Every row comes from one small tree of marks. The marks that hang from a mark follow it in brackets, in alphabetical order. Every link used is in the known rows. Which tree was each row made from?
Known rows:
F[Y[R U W]]: [-12.2  -9.8  -4.3 -36.0   9.9  -5.1 -12.4   4.6  16.8 -22.1   5.3 -10.4
 -28.3  19.5  27.4  -6.3 -13.3 -20.5 -22.0]
V[F]: [ 10.6  -1.3   1.4 -69.3   0.4 -15.5 -11.1  12.5   6.6 -26.3  -4.0  20.5
 -37.7   2.4  22.9   2.5 -16.3 -24.8 -12.9]
Y[N]: [ -3.6  -6.7   3.1 -53.4  13.5  -9.9  22.3   6.1  15.3 -26.1   4.5   6.0
 -27.8   7.1  24.4   3.8 -18.3 -23.2 -12.2]
Y[N W]: [-13.4  -9.4   6.8 -51.5  22.3 -59.5  11.8   0.3  19.0 -31.2   3.3  -1.7
 -16.4   3.0  20.1   0.4 -15.8 -34.9   1.7]
R[V[F[Y[N U]]]]: [ 18.7 -17.5  -1.8 -35.9   3.0  12.3   6.1   8.5  20.1 -16.7  -0.4   4.2
 -27.7  -9.6  20.1   9.6  -3.4  -7.1  -9.8]
F[Y[U]]: [  1.0  -7.4  -8.0 -48.6  -2.5  21.1  -2.6  16.7   9.1 -17.4   3.4  17.3
 -45.0  19.9  29.0  -4.2 -17.5 -10.9 -24.9]
F[V[R] Y[N W]]: [-10.1 -12.7   6.0 -47.3   4.3 -61.8  33.0   7.0  28.7 -17.5   3.9 -17.3
 -35.5   8.9  24.0 -12.1  -8.5 -23.6   1.3]
A[Y[U]]: [  0.7  -6.8  12.5 -44.5  -4.6  20.2   9.4  19.8  -0.6 -20.4  -0.6   6.7
 -25.8   4.6  18.9  18.4 -26.1 -26.6 -15.5]
Y[F W]: [-19.5  -7.6   3.6 -51.1  11.7 -46.7 -12.3   0.6  11.3 -43.8   3.5  -5.0
 -19.9  -7.7  26.7  -0.8 -10.7 -35.3   7.8]
A[Y[R[V[F]] W]]: [ -4.3 -10.1  11.5 -52.9   3.6 -29.6   1.5  -5.2  14.6 -20.4   0.5 -31.8
  -8.8  -8.9  13.4  21.1  -6.7 -33.5  -0.7]
Y[A F[V] U]: [-10.0 -16.5   7.8   1.4  10.2  -2.5  23.8  14.7  -0.6 -26.5   2.7  -3.0
 -21.6  -8.8  23.3   8.6 -12.7 -38.7  -6.1]
U[V[F[Y[N]] R]]: [ 21.1  -4.3   2.9 -70.3   0.7   6.2  -1.2  23.6  24.4  -8.6  -2.6   9.7
 -61.9   0.8   9.7  -1.4  -9.8  -1.2 -24.6]
R[V[F]]: [  4.8  -8.6  -1.8 -59.9  -6.0 -29.0  -7.0   5.8   9.2 -19.8  -1.9   5.3
 -31.3  -8.2  21.6   6.8  -8.3 -15.8  -6.0]
V[F[Y[U]] R]: [ 25.9  -3.4   5.2 -59.7 -20.9  15.1 -24.3  25.3  16.7 -10.5  -8.0  25.0
 -48.9   2.5  26.2  -3.8 -16.7  -7.0 -20.7]
Y[A N R U]: [ -1.8 -11.9  10.4  -6.6  24.3  33.9  27.5   4.4  17.0 -11.4   4.5  -0.9
 -10.3   7.8  20.9  13.4 -20.4 -31.6 -30.1]
A[Y[F N]]: [ -2.3  -9.2  16.1 -46.3  11.5  28.0  36.2   3.7  12.9 -38.0   6.0 -10.7
 -14.6 -10.4  19.8  24.3 -14.3 -35.6   0.8]
V[F R]: [ 16.9   1.1  10.7 -74.2 -16.9 -22.8 -18.5  18.4  13.6 -15.6  -8.4  19.7
 -42.3  -3.9  24.8  -1.2 -19.4 -15.9 -11.9]
Y[N U[V[R]]]: [  4.5 -10.0  14.5 -34.8  -0.6  -6.7  -4.7  29.9  12.2 -10.2  -4.1   2.8
 -45.2 -10.9   8.6   4.0 -21.9  -0.4 -23.3]
A[Y]: [ -5.2  -2.5   7.9 -67.9  -1.6   8.2  21.1  11.3   4.3 -21.0   3.1   3.5
 -31.5  13.0  20.6  14.9 -22.5 -29.5 -14.7]
Y[F N R]: [ -7.8  -8.9   5.7 -28.7  18.1  25.8  19.4  -5.8  19.4 -39.4   8.5 -21.8
 -15.7  -6.8  28.5   9.7  -9.2 -24.3 -11.3]
R[V]: [-13.9 -10.2  -5.5 -55.5  -4.2 -27.0   7.9   3.6   9.9 -16.4   4.9  -3.2
 -31.9   3.0  26.2   2.6 -12.0 -12.4 -10.3]
R[V[F[Y]]]: [  8.2  -8.5 -12.6 -69.4  -6.0  -3.8  -0.8   4.4  17.2 -14.5   2.5   6.9
 -42.7   6.3  25.7   0.0  -3.1  -8.9 -13.1]
V[F[Y] R]: [ 20.3   0.8   0.7 -82.5 -17.6   3.1 -12.3  16.6  21.0 -11.2  -4.0  22.3
 -53.7  11.4  28.4  -7.2 -13.6 -10.8 -19.3]
U[V]: [-11.4  -4.3  -5.3 -61.3   9.1 -16.2  -4.7  21.1   1.1 -18.0   3.0   5.1
 -55.0  10.4  12.0  -2.2 -18.2  -9.7 -25.4]

Write each row's tree:
[  8.3 -12.6   2.7 -26.8  -5.7   7.5 -18.8   6.7   8.2 -18.0  -3.1 -12.0
 -20.7 -12.2  21.8  11.8  -9.2  -9.7 -16.3] | Y[R[V[F]] U]
[ -6.6  -8.7   2.0 -52.9  -3.6 -32.8 -28.2  28.2  15.7  -7.6  -1.9   2.8
 -55.5   6.6  11.6 -11.5 -16.4  -2.8 -21.0] | F[Y[U[V[R]] W]]
[-16.7  -9.0   6.2 -39.1  25.0 -35.8  12.7  -7.0  23.0 -29.2   6.2 -21.7
 -11.3   6.7  22.4   1.7 -13.3 -33.1  -8.6] | Y[N R W]
[  4.4 -15.6  -4.1 -45.1  -1.2 -39.9 -23.8   7.0  15.4 -19.5  -2.6   1.2
 -26.6  -5.6  19.3  -0.7  -3.5 -16.1  -1.5] | R[V[F[Y[U W]]]]
[-13.7 -16.4   2.6 -20.8  12.1  14.4  24.0 -12.2  22.3 -33.4  10.7 -36.2
  -9.0 -17.3  27.3  14.0  -0.7 -15.5  -4.5] | Y[F N R[V]]
[ -0.8 -11.3   5.6 -36.6   5.6  -5.2  60.1  10.2  27.3  -0.8   6.1   0.3
 -39.8  18.9  24.1  -3.6 -11.8 -26.0 -17.8] | F[V[R] Y[A N]]
[ -7.5 -19.4  10.1  11.9  14.5  15.7  28.5   4.9   9.1 -40.9   5.5 -38.1
 -12.6 -17.5  25.5  11.1  -7.4 -25.4  -5.3] | Y[F[V] N R U]
[  6.2 -14.8   7.0 -25.0  -8.2  -3.3  31.2  20.3  19.4 -12.3   1.1  -7.8
 -42.2   5.2  25.3  -4.1 -13.9  -9.3 -11.8] | F[V[R] Y[N U]]
[ 14.0  -6.2  -1.0 -42.1  25.1  43.0  31.2  -2.4  28.9 -10.5   5.8   7.7
 -26.8  18.7  21.9   7.9  -7.4 -32.8 -30.8] | V[F[Y[A N R]]]
[-18.5 -10.8   0.0 -22.8   6.2  -2.4  22.4   1.4   5.2 -38.5   8.4 -35.5
 -28.0  -2.5  29.8   1.8  -6.9 -27.2  -7.7] | Y[F[V] R]
[ -6.4 -10.9   2.4 -27.6   7.0  10.4 -22.1  25.0  -3.1 -31.2   0.9  -2.0
 -43.3 -14.9  12.8   6.3 -14.3 -10.0 -17.2] | Y[F U[V]]
[ 13.3  -0.1   8.1 -73.2 -10.1 -21.7 -25.7  28.8   8.6 -11.3  -8.3  13.0
 -60.1  -7.1   8.9  -1.1 -17.5  -5.7 -22.5] | U[V[F R]]
[ -8.9 -15.4   5.8 -11.1  -0.8 -13.7   8.0  16.2  -3.5 -39.2   1.4 -14.0
 -28.5 -13.7  26.5   3.6 -11.9 -25.7   0.6] | Y[F[V] U]
[-17.2 -12.8  10.6  -4.9  22.3  -4.7  -6.4  -0.4  13.3 -27.9   3.6 -11.4
  -2.6  -6.3  23.4   8.7 -12.9 -44.3 -10.3] | Y[A F R U W]
[ 14.9  -5.8   9.3 -70.4   2.5 -39.8  -3.9   7.0  33.5 -18.8  -3.6   9.1
 -33.2   0.4  21.1  -5.3  -8.9 -23.6  -2.3] | V[F[Y[N W]] R]
[ -6.1 -10.4   8.4 -27.9  24.8  13.4  33.6  -0.4  19.0 -28.0   7.1   7.8
 -14.0  -5.6  23.8  13.0 -12.0 -40.8  -7.6] | Y[A F N]
[  1.9 -17.5  20.3  -5.4  -6.6 -13.3  20.4  17.6  12.4 -32.0  -1.8 -18.3
 -22.9 -25.1  24.7   5.9 -12.6 -19.4   5.0] | Y[F[V[R]] N U]
[ -6.5  -9.4   4.9 -17.6   3.2  32.7 -12.3   6.7   5.8 -36.2   3.5 -13.6
 -20.3  -7.6  30.0   7.7 -14.0 -19.1 -16.9] | Y[F R U]
[-23.2 -17.2   9.4  -8.6  26.3 -45.7  30.2  -8.0  17.3 -46.6   8.2 -49.0
  -7.2 -12.7  23.9   3.8  -2.3 -40.2   9.1] | Y[F[V] N R W]
[ 13.2  -2.7  -6.7 -65.2   9.8  18.3  10.1   9.4  16.8  -8.4   1.3  32.7
 -42.3  22.5  22.8   1.3 -12.2 -31.9 -25.3] | V[F[Y[A]]]
[  4.7 -12.5   1.1 -26.1  20.1  35.2  32.5  10.3  20.9  -7.4   6.0  21.5
 -27.4  18.1  22.8   5.3 -16.7 -26.9 -26.4] | F[Y[A N U]]
[ -5.3 -20.7  13.3  13.8  22.0   2.5  43.5   9.6   7.9 -29.1   4.2  -9.2
 -11.2 -15.8  19.6  13.2 -10.5 -41.8  -1.5] | Y[A F[V] N U]
[-18.5 -16.7  -7.1 -40.4  18.4 -22.8  23.9 -15.4  33.5 -17.7  12.2 -33.9
 -16.3  10.4  25.4  -0.1   0.0 -16.4  -9.9] | F[Y[N R[V] W]]
[ 12.7 -12.5  -7.0 -57.8   5.6   0.5  18.4   0.2  24.8 -18.2   4.1   1.3
 -33.2  -0.9  21.9   6.0  -0.5 -11.1  -8.7] | R[V[F[Y[N]]]]
[-15.4 -12.0   8.3 -16.9  12.2 -14.4 -22.6   1.9  10.7 -41.1   2.6 -20.9
  -8.8 -11.7  26.6   3.9 -11.9 -30.3  -3.7] | Y[F R U W]
[-10.0  -9.9  -3.7 -59.6  21.1 -34.7  17.5  -0.7  26.9 -25.8   7.4   1.1
 -29.1  16.9  23.6  -5.5 -10.1 -28.0  -6.0] | F[Y[N W]]
